Each row was made from one small tree. The marks that hang from a mark follow it in brackets, in alphabetical order. Every link used is in the known rows. Write each row's tree.
In the rows, zero is written as 128.
Known rows
zogob{vupu{likop}}: [129 147 136  91  88 133 144 197 168  95 131 150 106 150 150 137 110 102
 134 102]
tefan{vizovu{kefa vupu{likop zogob}}}: [110 144 136 149 115  73  86 144 146 117 113 129 181 131 127 129 118 159
 124  98]
likop{boni vupu{zogob}}: [186 127 145  84 124 134 198 175 152 103 158  89  84 192 135 118 111  76
 135 120]
vizovu{tefan vupu{likop zogob}}: [ 93  89 151 136  96 116 108 151 142 150 120 149 119 132 132 154 119 142
 146 119]
vizovu{tefan vupu}: [108 119 118 130 131 113 120 145 132 156 111 148 126 122 136 150 139 176
 147 129]
vizovu{kefa{dumeg} tefan vupu{zogob}}: [125  92 162 186 144 119  65  87 113 147  85 124 156  86  73 127 166 173
 138 139]
likop{boni vupu}: [178 159 126  78 129 118 202 178 148 106 150  95 101 183 156 130 114  87
 136 126]
vizovu{vupu{likop{boni}}}: [105 143 146 117 105 102 163 164 137 143 150 130 103 147 171 164 105 106
 139 138]
boni{dosog}: [133 177  97  89 152 140 213 180 136 139 139 105 124 149 144 143 106  96
 141 138]
kefa{dumeg vizovu{tefan vupu{likop}}}: [103  99 120 157 129 127  60  66 102 152 104 157 144  84 121 122 151 155
 115 141]
boni{dosog likop{vupu{zogob}}}: [174 164 113  77 133 163 248 230 141  85 190  82  95 199 169 119  84  72
 124 121]
kefa{dumeg vizovu{tefan vupu{likop zogob}}}: [109  72 135 162 125 142  57  64 106 148 111 151 128  91 105 112 148 147
 115 137]
vupu{likop{boni{dosog}} zogob}: [112 134 152  88  95 134 205 169 142 132 153  95 116 156 140 149  76  44
 141 132]
vupu{zogob}: [145 129 126 109 143 151 162 167 150 109 131 116  95 155 107 116 109 106
 147 113]
vupu{likop zogob}: [116 133 143 110 105 133 151 178 157 107 134 124 108 155 130 135  91  78
 148 107]
zogob{vupu}: [152 143 122  91 118 147 152 188 161  95 129 143  95 150 132 121 125 125
 135 107]
dumeg{kefa{vizovu{tefan vupu{likop}}}}: [119 113 107 146 136 147  92  71 107 138 131 157 125 103 128 121 152 157
 116 136]
dumeg{kefa{vizovu{tefan}}}: [138 129  85 131 161 163 106  67 106 125 118 145 135  99 107 102 154 155
 120 132]
zogob{vupu{likop{boni{dosog}}}}: [126 148 143  74  80 135 187 189 156 114 146 126 112 152 158 148  98  74
 128 123]
kefa{vizovu{vupu}}: [130 119  95 127 149 133 113 123 122 130 140 154  93 128 140 119 134 155
 116 127]
kefa{dumeg vizovu{tefan vupu}}: [121  97 109 157 154 139  67  59  98 154 102 151 135  85 106 109 163 172
 115 146]
likop{boni{dosog} vupu}: [177 165 121  67 131 126 239 185 143 125 164  80 107 188 165 140 108  69
 130 140]
dumeg{kefa}: [151 165 106 124 165 159 161 116 125 117 135 120 114 130 120 118 139 122
 136 135]

Write each row's tree
[113 139 148 167 123  81  73 115 133 122 104 121 189 116 113 121 132 154
 119 110] -> tefan{vizovu{kefa{dumeg} vupu{likop zogob}}}
[125  71 125 161 148 153  63  57 100 150 109 145 120  91  88 100 160 164
 114 141] -> kefa{dumeg vizovu{tefan vupu{zogob}}}
[122  89 147 150 127 144  96  72 105 140 140 132 102 110 118 112 133 108
 107 148] -> kefa{dumeg vizovu{vupu{likop{boni} zogob}}}
[137  91 111 150 152 168  94  62 105 138 135 148 107 107 105 105 160 163
 115 136] -> dumeg{kefa{vizovu{tefan vupu{zogob}}}}
[125  93 120 149 133 159  89  68 109 136 136 153 114 108 116 114 150 150
 116 133] -> dumeg{kefa{vizovu{tefan vupu{likop zogob}}}}
[117 125 142 181 150 101  69  90 108 152  76 131 175  78  93 139 169 184
 139 145] -> vizovu{kefa{dumeg} tefan vupu}
[103 175 128  82 102 113 211 173 137 138 142 104 138 146 166 164  81  56
 141 139] -> vupu{likop{boni{dosog}}}
[132 185 105 142 157  86  94 113 130 110  80 111 216 104 102 106 137 161
 125 109] -> tefan{vizovu{kefa{dumeg}}}
[183 133 142  73 124 144 235 183 147 121 172  73  89 197 143 128 104  58
 129 136] -> likop{boni{dosog} vupu{zogob}}
[114 130 155  97  95 129 175 163 146 117 142 108 111 151 134 141  82  58
 145 120] -> vupu{likop{boni} zogob}
[126 163 122 162 151  80  82 111 126 129  96 119 194 108 114 118 146 181
 119 119] -> tefan{vizovu{kefa{dumeg} vupu}}
[ 97  98 161 164 104  93  74 133 134 138  97 141 156 106 109 155 135 156
 144 117] -> vizovu{kefa tefan vupu{likop zogob}}
[ 95  96 171 154  96  91  92 120 125 146 104 127 160 104 112 158 128 140
 143 130] -> vizovu{kefa tefan vupu{likop{boni} zogob}}
[ 95 128 155 180 121  87  62  99 115 150  79 139 186  79 112 155 155 163
 139 140] -> vizovu{kefa{dumeg} tefan vupu{likop}}
[177 157 118  91 132 152 201 220 148  62 172 101  88 194 158 104  93  94
 131 101] -> boni{likop{vupu{zogob}}}
[125 118  93 138 159 147  78  64 102 136  86 142 158  80  93  98 152 154
 121 135] -> kefa{dumeg vizovu{tefan}}
[133 111  98 147 156 157  96  65 103 139 130 152 117 102 117 112 162 171
 115 138] -> dumeg{kefa{vizovu{tefan vupu}}}
[120  96 148 164 135 108  82 125 127 140  95 134 145 105  92 138 150 178
 144 124] -> vizovu{kefa tefan vupu{zogob}}
[151 106 114 147 160 173 114  76 109 126 155 139  82 125 113 100 152 144
 110 138] -> dumeg{kefa{vizovu{vupu{zogob}}}}
[127 144 146  82  79 130 163 184 160 102 138 137 109 148 153 142 103  85
 133 114] -> zogob{vupu{likop{boni}}}
[101  97 129 149 122 125  75  55  96 158 110 146 146  82 123 125 145 142
 114 151] -> kefa{dumeg vizovu{tefan vupu{likop{boni}}}}
[ 90  91 159 120  88 117 151 143 131 169 136 125 124 132 141 165 108 115
 143 141] -> vizovu{tefan vupu{likop{boni{dosog}} zogob}}
[104 169 121 144 118  60  88 147 142 120 105 134 195 125 143 139 122 168
 123 102] -> tefan{vizovu{kefa vupu{likop}}}
[131 126 117 136 137 149 128  74 104 133 156 138 104 117 140 123 139 124
 109 147] -> dumeg{kefa{vizovu{vupu{likop{boni}}}}}
[108 165 132 161 127  67  76 118 131 127  97 126 202 110 129 130 134 164
 118 116] -> tefan{vizovu{kefa{dumeg} vupu{likop}}}
[137 107 122 146 140 163 109  83 114 124 156 145  90 124 125 111 142 130
 109 134] -> dumeg{kefa{vizovu{vupu{likop zogob}}}}
[169 191  99  73 138 149 251 233 137  90 184  88 110 193 185 127  87  79
 124 124] -> boni{dosog likop{vupu}}
[132 128 110 144 146 152 112  85 112 127 150 149 102 119 138 119 145 136
 111 138] -> dumeg{kefa{vizovu{vupu{likop}}}}
